Each row comes from the steps of one path. Every step used is in the known rows, and no mark comes twice. Write the path behind each row, first mark first.
Known rows:
B -> E: [ 40  -5 -19 -30   9   3  -5  22  25 -18   0 -29  45  10  15 -18  50  -8
   3   6 -33  -2 -18  28]
C -> P -> M: [ 51 -48 -40 -29  -8  18   0   4  11   7  22 -34  -2  -6  -4 -24  79 -57
 -24  36 -81   2 -27  48]
M -> P -> R: [ 34 -21 -34 -27  18  40  18  28 -12   8   5 -19   6  -4  13 -23  92 -41
   1  19 -43  -2 -10  26]
R -> P: [ 44 -35 -13 -24 -22 -17 -19  -9  16  -3  23 -12   2 -22  22 -11  59 -11
 -26  26 -40  13 -30  53]
P -> R -> L -> Y -> E: [ 30 -52  -7 -16 -15  14 -42  21  -4  -3 -22  -5  -4   5  53 -16  43 -43
 -28  10 -39 -16  28  33]
R -> L: [ 30 -25 -20 -14 -26  -1 -17  13   4 -20  19 -19   9 -21  13  -4  27 -25
 -30  10 -13  -4 -11  47]
L -> Y -> E -> B: [ 31 -50 -16 -37  -7  10 -16  15   4 -14  -6  -1   2 -15  41  -9  53 -20
 -29   0 -24 -15  12  40]
B -> P: [ 49 -17 -33 -18  -8  11   2  41  18   7  -3 -29  22   7  36 -15  58 -26
  -1  35 -38  23 -30  10]
T -> P -> R -> L -> Y -> E: [ 34 -53 -15 -15  -3  12 -45  24  -3  -3 -18  -7  -2   8  48 -24  52 -53
 -33  11 -39 -13  31  34]
V -> R -> L -> Y -> E -> B -> P -> C: [ 25  -6 -32 -27 -11  20  14  27   7  24   5 -24  -3  13  20 -10  72 -29
 -14  12 -58  37  19  21]
L -> Y: [ 26 -16  -3 -35   7  18 -33  24  -4 -13  -9 -19  -5  -5  37 -12  56 -41
 -48  24 -43 -26 -18  48]
C -> P -> R -> L -> Y -> E: [ 35 -54 -15 -21 -17  14 -43  12   0   0 -23  -8 -10  -4  52 -16  46 -40
 -33  17 -44  -8  23  34]
C -> P -> B -> E -> Y: [ 49  -3 -37 -44  -5  34   2   8   3 -19 -16 -21   0   1 -26 -20  69  25
 -40  12 -55  18 -19  20]
E -> B -> P -> C: [ 24   1 -37 -33 -10  20  25  24  12  20  20 -30  11   3  13 -11  81 -29
  -5  16 -64  31  -1  13]
B -> P -> C: [ 28   5 -34 -26 -12  21  14  27  10  23  16 -35  17  11  19 -14  76 -36
   0  23 -72  22  -6   6]
L -> Y -> E -> B -> P -> R -> V: [ 23 -19 -22 -15  -6  20   6  -5   0  -5 -14  13  -5   3  16 -19  83 -24
 -52  23 -50  34  35  28]
Y -> E -> B -> P: [ 46 -38 -35 -23 -11   6   8  38  22   8  -8 -16  15   2  42 -13  60 -17
  -2  23 -28  31  -6  11]
E -> B -> P -> R: [ 37 -18 -38 -23   5  39  30  26  11   9  13 -10  -3   3  10 -27  81 -32
   5  13 -48  42  -2  26]
B -> E -> Y: [ 41  10 -33 -47  -5  34  -1  19  -4 -28 -22 -20  21   7 -22 -13  49  17
 -26   0 -33   5 -10  24]
P -> C: [ 22   0 -26 -30 -17  22   0   9  -1   6  26 -28  21  -3  14 -10  67 -36
  -6   9 -70 -11  -3  20]
V -> R -> P -> B: [ 62 -51 -12  -2 -18   2  -7  -2  15   9  28  -4 -21  -4  17 -27  82   2
 -32  27 -70  15 -33  41]
L -> Y -> E: [ 36 -52  -6 -23 -13  11 -49  24  -3  -5 -27  -8  11   6  66 -14  44 -39
 -23  15 -44 -35  14  25]
P -> B -> E -> Y -> L: [ 49 -26 -20 -24 -14  23 -20  25  -8 -22   1 -18  10  10   7 -18  50 -17
 -17   5 -49 -21  -1   1]

Which path is each row?
[ 57 -29 -21 -21 -17  19 -19  17  -6 -16   2 -13   3  12   3 -18  51  -7
 -15   5 -49  -5  -1  12]  V -> R -> P -> B -> E -> Y -> L
[ 39 -50 -27 -20   5  14  15  40  17  20   4 -25 -11  25  11 -28  85 -58
 -23  32 -66  24   2  38]  L -> Y -> E -> B -> P -> M
[ 28 -22 -28 -11 -14  18  11  -7   2  -6  -7  12   5   0  14 -19  79 -20
 -38  20 -47  35  32  23]  Y -> E -> B -> P -> R -> V
[ 52 -53  -6  -7 -18  -6  -8  -2  20   8  31  -8 -23 -12  19 -28  87  -6
 -42  34 -73  11 -35  37]  R -> P -> B
[ 22  -8 -30 -34  -7  19  13  27  10  24   4 -26   2  10  26 -12  81 -34
 -13  18 -67  27  13  12]  L -> Y -> E -> B -> P -> C
[ 27 -10 -36 -30 -14  17  19  24  12  23  12 -26  13   7  24 -12  77 -29
   0  15 -65  28  11   6]  Y -> E -> B -> P -> C
[ 36  -5 -25 -25 -22   9   0  -8   5  17  31 -20   5  -2   7 -10  72 -19
  -8  11 -71  20  -5  41]  V -> R -> P -> C
[ 25  -8 -21 -31 -23   1  -1  -8   8  15  34 -22   3  -9   9 -11  76 -26
 -18  17 -73  16  -7  36]  R -> P -> C
[ 30 -52 -26 -38  -9  15  -9   4   6  -9  -3  -1 -16 -24  29 -10  58 -22
 -37   3 -29   9  18  47]  C -> P -> R -> L -> Y -> E -> B
[ 53 -48 -22 -13 -10   5   3   5  12  13  29 -19  -7  14  -9 -26  76 -43
 -16  24 -69  16 -16  66]  V -> R -> P -> M
[ 59 -31 -20 -18 -22  -4 -16  -8  11  -1  18  -7   5 -10  18 -11  52  -1
 -12  17 -36  20 -26  60]  V -> R -> P
[ 46 -20 -13 -18  10   4   2  21  31  -9   9 -25  22  14  11 -29  73  -1
 -12  13 -57   4 -22  21]  P -> B -> E
[ 48 -25 -10 -18   5 -10   2   9  38  -3  13 -21   9   9   8 -30  79   7
 -20  20 -59  23 -25  31]  R -> P -> B -> E
[ 42 -41 -34 -20   3  15  28  37  20  16  19 -28  -2  19  -3 -27  86 -53
 -14  30 -63  28 -13  39]  E -> B -> P -> M
[ 45  -1 -31 -42   6  33  11  26  -4 -15 -21 -23   3   9 -24 -20  77  23
 -37  12 -44   9 -17  15]  M -> P -> B -> E -> Y
[ 34 -27 -31 -22   7  39  17  30   8  14  -2  -7 -12  10  23 -28  82 -38
  -2  15 -51  39  13  25]  L -> Y -> E -> B -> P -> R
[ 38 -36 -29 -24  -8   4   3  40  20   8 -14 -17  -2   2  40 -11  57 -21
 -22  24 -23  38   1  22]  R -> L -> Y -> E -> B -> P
[ 55 -24 -13 -14   6  -4   3  10  35  -1  12 -18  12  15   7 -30  77  11
 -13  14 -57  26 -23  34]  V -> R -> P -> B -> E
[ 39 -30 -37 -19   0  37  22  27  10  13   5  -7  -1   7  21 -28  78 -33
  10  12 -49  39  10  20]  Y -> E -> B -> P -> R
[ 44 -21 -37 -28  -3  10  18  37  22   3   4 -21  13  -4  27 -11  65 -16
  -8  24 -26  36 -23  20]  E -> B -> P
